Each row was made from one walk, in order. Every step used is in the known rows, and no mark comes twice. Write each row's walk.
Known rows
u/t/z/q/y/c: [-23.5  14.0  32.4 -26.4  40.7  -1.2 -43.6  15.7   7.1 -37.2 -12.9  -1.1
   6.1 -33.7 -24.8  -1.5 -23.6 -17.5  -1.9 -29.9]
z/q: [  7.4  12.6 -27.1  -1.9   6.9 -17.7  15.4  21.0 -23.1  23.5  10.3  -4.8
  -8.2   3.3  27.9 -12.7   4.4 -14.0 -10.0 -24.3]
u/t/z/q: [-15.0  -6.4 -11.1 -32.8  -4.2   5.9 -20.2  38.1 -14.6   2.3 -12.9   0.1
   4.5  -2.7   4.8   6.2 -18.6 -26.7  -0.1 -24.6]
q/y/z: [-11.7  20.7  16.9  -9.2  21.8  -6.7  12.7  31.4   5.3 -16.7  12.5   3.8
 -24.0  -4.4 -20.5 -13.4   3.3 -31.6 -30.1  -2.8]
u/t/z: [-16.5 -18.1  -5.1 -35.7 -14.4   9.2 -16.2  43.3   3.6  -1.9  -5.3   1.5
   9.9   2.1 -10.7   9.1 -20.5 -28.6   3.8   7.0]
y/t/z: [ -9.4  -7.7  -4.3 -48.0 -20.5  11.6  -0.4  28.6 -11.7 -18.7  -6.8  -0.3
 -13.5 -16.9 -20.8   9.0  -6.3 -37.8  -9.2   2.7]
c/t/u: [  0.7 -19.4  14.9  -0.9  -0.3  19.7  -4.8  23.5 -11.4  24.1  22.9   1.1
   3.4  -1.9 -13.0 -14.9  -8.7   2.9  21.0  24.9]
u/t/z/q/y: [-22.3  11.7  22.7 -22.2  27.9   9.6 -33.9  34.2  -4.2 -13.4  -3.6  10.3
   2.7  -8.2   2.0   7.4 -12.9 -23.7  -8.8 -26.8]
q/u/t: [  9.1  -6.8  -1.5  -2.2  -6.6 -16.4 -11.7  21.5  14.6   1.8   8.0   4.2
   2.6   6.2  -4.6   1.4 -26.6   7.4   1.6   2.2]
z/q/u/t: [  9.1   5.2  -6.6   0.8   5.7 -24.4 -19.7  18.4  -3.6  10.7  -0.5   4.0
   0.2  -1.7  13.5   1.0 -25.4   7.8  -5.2 -29.9]
y/c/z/q/u: [ 12.2  19.8  -0.5   6.2  37.2 -20.8  -5.1   9.0  16.4   1.3   8.0   1.4
 -20.7 -12.8 -22.8 -25.1 -25.4   4.3   8.1 -28.4]
c/z/u: [ -9.8  -4.2   4.2  -7.0   8.6  15.6  18.1  23.2  14.8  24.2   8.2   2.4
  -7.7  29.4 -26.2 -25.3  -7.4 -27.7  10.7  16.8]
z/q/y: [ -1.9  33.0   5.7   7.4  39.5 -13.7   3.3  18.6 -12.4   5.9  20.6   6.0
  -7.5  -3.7  23.6 -13.2  10.7 -10.8 -18.6 -24.6]
c/t/z: [ -2.4 -16.2   1.0 -30.2  -4.0  27.3  -3.6  52.7  -8.7   4.9   3.1   7.1
  11.8  -1.7 -12.4   4.0 -19.1 -26.5  14.3  22.6]
q/t/z: [ -5.8 -14.0  -9.8 -24.3  -7.5  19.0  -9.6  12.9  -8.4   5.3  17.5  20.9
 -18.8  -9.0 -34.8  -3.4  -3.8 -36.1  -3.4  12.4]
y/t/z/q/u: [  5.9  12.3   6.9 -35.5   8.6   2.2 -18.4   9.4 -13.2 -15.1  -6.8   7.7
 -26.9 -28.4 -16.5   8.9 -10.5 -15.8 -18.6 -34.3]
y/u/t: [-13.4   7.2  -6.0  -0.7 -11.6  -5.3  16.5  22.5  23.7 -10.6   6.3  -1.0
  16.3  13.4   0.8   0.6 -19.9   2.4   0.3  26.1]
y/q/t: [ -6.5 -14.5 -26.7  13.7 -23.9 -12.0   9.1   1.9 -14.4  18.1  14.5  29.4
 -19.1   0.2  10.4 -12.7  13.6 -20.6 -30.8 -23.0]
z/u/t: [-14.7 -20.2   8.5 -13.1  -8.0   4.8  -3.4  12.7   5.1   9.7  -7.1  -9.8
  11.2  14.4 -13.2  -6.6 -18.0 -19.0   7.0  11.4]
y/u/t/z/q: [-24.3  16.3  -0.6 -24.1   4.4  12.9  -8.7  23.5  17.5 -10.9  -6.2   0.2
   7.4  -3.4  -0.8   5.1 -21.2  -8.6  -5.4  -6.2]

Write each row's walk
[-17.5 -17.7   0.7  12.9 -14.5   3.2  -6.4 -23.0 -11.9  31.9  30.8  29.0
 -26.1  -9.8 -15.7 -25.7  18.8  -6.6 -26.0 -24.5] => y/q/t/u
[ -8.0  10.3 -16.8 -29.7  12.4   4.4  -0.1  29.3 -15.8  16.7   7.7   0.0
 -10.7  -5.6   4.3  -8.7   2.7 -25.5  -8.8 -26.2] => t/z/q
[ -0.8  11.4 -23.8 -15.4  -1.4 -14.2  20.2  30.0 -21.4   5.0  -1.9  -8.2
 -29.0  -2.2   3.4 -18.2  -1.8 -34.1 -29.9 -31.7] => y/z/q
[-11.8  47.1  22.8   8.9  36.7   0.2  21.3   8.0  32.4 -12.2  34.6   5.8
   0.6   1.7  -5.2 -11.9   6.7   6.2 -14.0  25.1] => q/y/u
[-33.1  23.8  40.3 -22.0  26.2  22.1 -14.7  25.0  42.7 -33.2   8.6  11.7
  14.8  -5.3 -29.5  11.9 -16.9  -7.0  -5.4  22.2] => q/y/u/t/z
[-20.7 -21.2   9.9  -6.6  -7.4  18.6   0.2  34.2  15.7  10.0 -10.9   2.0
   3.7  29.2 -24.7  -8.4 -29.6 -28.7  22.5  14.0] => c/z/u/t
[-26.3   3.8   4.9 -30.9  -5.9  20.0  -4.8  29.0  33.2 -14.9   3.2   2.0
  14.9   1.9 -21.2   6.8 -21.9 -11.8   2.4  24.2] => y/u/t/z
[ -3.9   3.3  56.9   2.3  47.2  14.6 -27.4  -1.9   8.4 -14.0  23.3   0.3
   7.8 -31.8 -45.7 -22.7  -9.8  13.8  18.7  17.6] => q/y/c/t/u
[  4.9  19.7  -1.3 -20.4  28.7  -1.2 -16.9  15.8  -1.0  16.1  17.1  10.0
 -16.4 -15.1 -12.9  -6.8  -5.0  -3.1 -10.1 -31.8] => t/z/q/u
[-23.5  36.0  26.1  17.8  36.4   4.9  -0.6  33.4  29.2 -18.9   1.9  17.3
   3.1  15.8   9.6   0.8 -22.7  -3.4   0.2  -4.7] => c/z/q/y/u/t
[ -4.7 -14.6   3.9   3.0  -3.2  12.1  -8.2 -16.3 -10.8  25.4  32.3  15.9
 -24.8  -8.0 -33.2 -20.6   5.9  -7.6   4.0  12.6] => q/t/u
[-15.4  29.6  25.4 -24.4  57.3   0.1 -22.8   6.6   3.1 -21.4   7.1  -1.5
  -6.1 -36.0 -27.9 -16.5   0.3 -15.7  -7.0 -32.7] => t/z/q/y/c
[-19.6  16.1  47.1   0.5  53.7  10.6  -0.4   1.6  33.4 -14.1   8.7   3.0
  -7.7  -2.3 -55.2 -31.9 -12.7 -17.9  14.1   9.2] => q/y/c/z/u
[-29.2   8.7  53.7 -42.1  27.7  32.3 -17.8   2.9   5.4 -30.0  -4.2   5.3
 -13.3 -19.4 -48.4   2.0   3.3 -36.8 -15.8   3.8] => q/y/t/z/u
[-18.0  -6.1  12.6 -37.2  15.5  29.1  -3.1  12.0  10.7  16.7  11.0  -3.5
  -2.9   1.2 -41.7 -17.5   0.4 -30.8   4.5   9.7] => t/z/u
[-16.0 -15.8  15.8 -28.2   6.5  36.4 -14.5  -8.4   0.3   8.3   9.1  17.6
 -20.6  -7.3 -61.5 -10.5  -4.2 -36.0  -0.7  14.3] => q/t/z/u
[  2.3  -3.0 -20.7  12.7  -1.0   1.7   5.8  20.6 -18.2  14.1   7.1  25.9
 -30.1   8.1   1.5 -13.7 -12.3 -32.3   0.0 -12.5] => c/z/q/t
[  5.7   3.1   6.4   3.9  21.0 -20.6 -26.1  16.0  17.2 -12.4 -12.3   3.0
  -7.2 -11.3 -21.2  -9.9 -49.2   3.3  14.2 -27.4] => y/c/z/q/u/t
[ -2.8  -3.2   0.3   7.6   7.3   7.2 -14.4 -22.0 -29.0  28.5  24.5  14.8
 -29.9 -14.6 -15.5 -23.6   8.5  -5.0  -5.7 -19.2] => z/q/t/u
[-31.8 -22.8   9.2 -17.5  -4.3  30.0 -14.4 -11.2   0.2  16.8   5.3  31.1
 -20.0  -6.9 -42.2 -13.8  10.0 -35.4 -27.1 -18.9] => y/q/t/z/u
[ 12.4   2.4  10.3 -17.5  23.5  17.5 -27.1  36.9  -7.6   9.7   5.5  14.6
  -2.8 -15.6  -8.6   1.1 -25.6  -0.1   4.9 -14.9] => c/t/z/q/u
[ -4.8 -12.6  11.4 -30.0  -0.1   3.0 -32.6  30.2  20.4  -2.5   5.0  12.3
   0.6  -7.8 -25.3  10.5 -32.3  -6.5   2.9  -0.3] => q/u/t/z
[-15.4  54.7  20.3  21.1  50.3   5.0  17.1  24.9  30.3  -5.4  20.9  19.6
 -11.1  12.4   4.8 -14.2  -1.6  -2.8  -8.4  -5.1] => c/z/q/y/u
[-20.3  28.4  27.9   7.7  22.6  -1.5   2.4  17.8  34.4 -25.2  16.3   6.2
  16.0   4.1  -3.5   4.3 -16.7   6.6  -6.5  23.9] => q/y/u/t
[ -6.3  24.9  15.6  -2.4  19.2  -1.5   5.9  31.3 -15.1 -21.5 -10.2  14.7
 -25.9  -2.4   8.4  -0.4  -5.1 -33.1 -13.4 -25.7] => c/z/q/y/t
[  0.8  -7.8  -4.0 -27.3   7.8  23.1 -11.3  50.9 -23.9  10.0  -3.5   7.6
   5.0 -10.9   5.4  -0.4 -15.7 -19.2   7.1  -8.1] => c/t/z/q
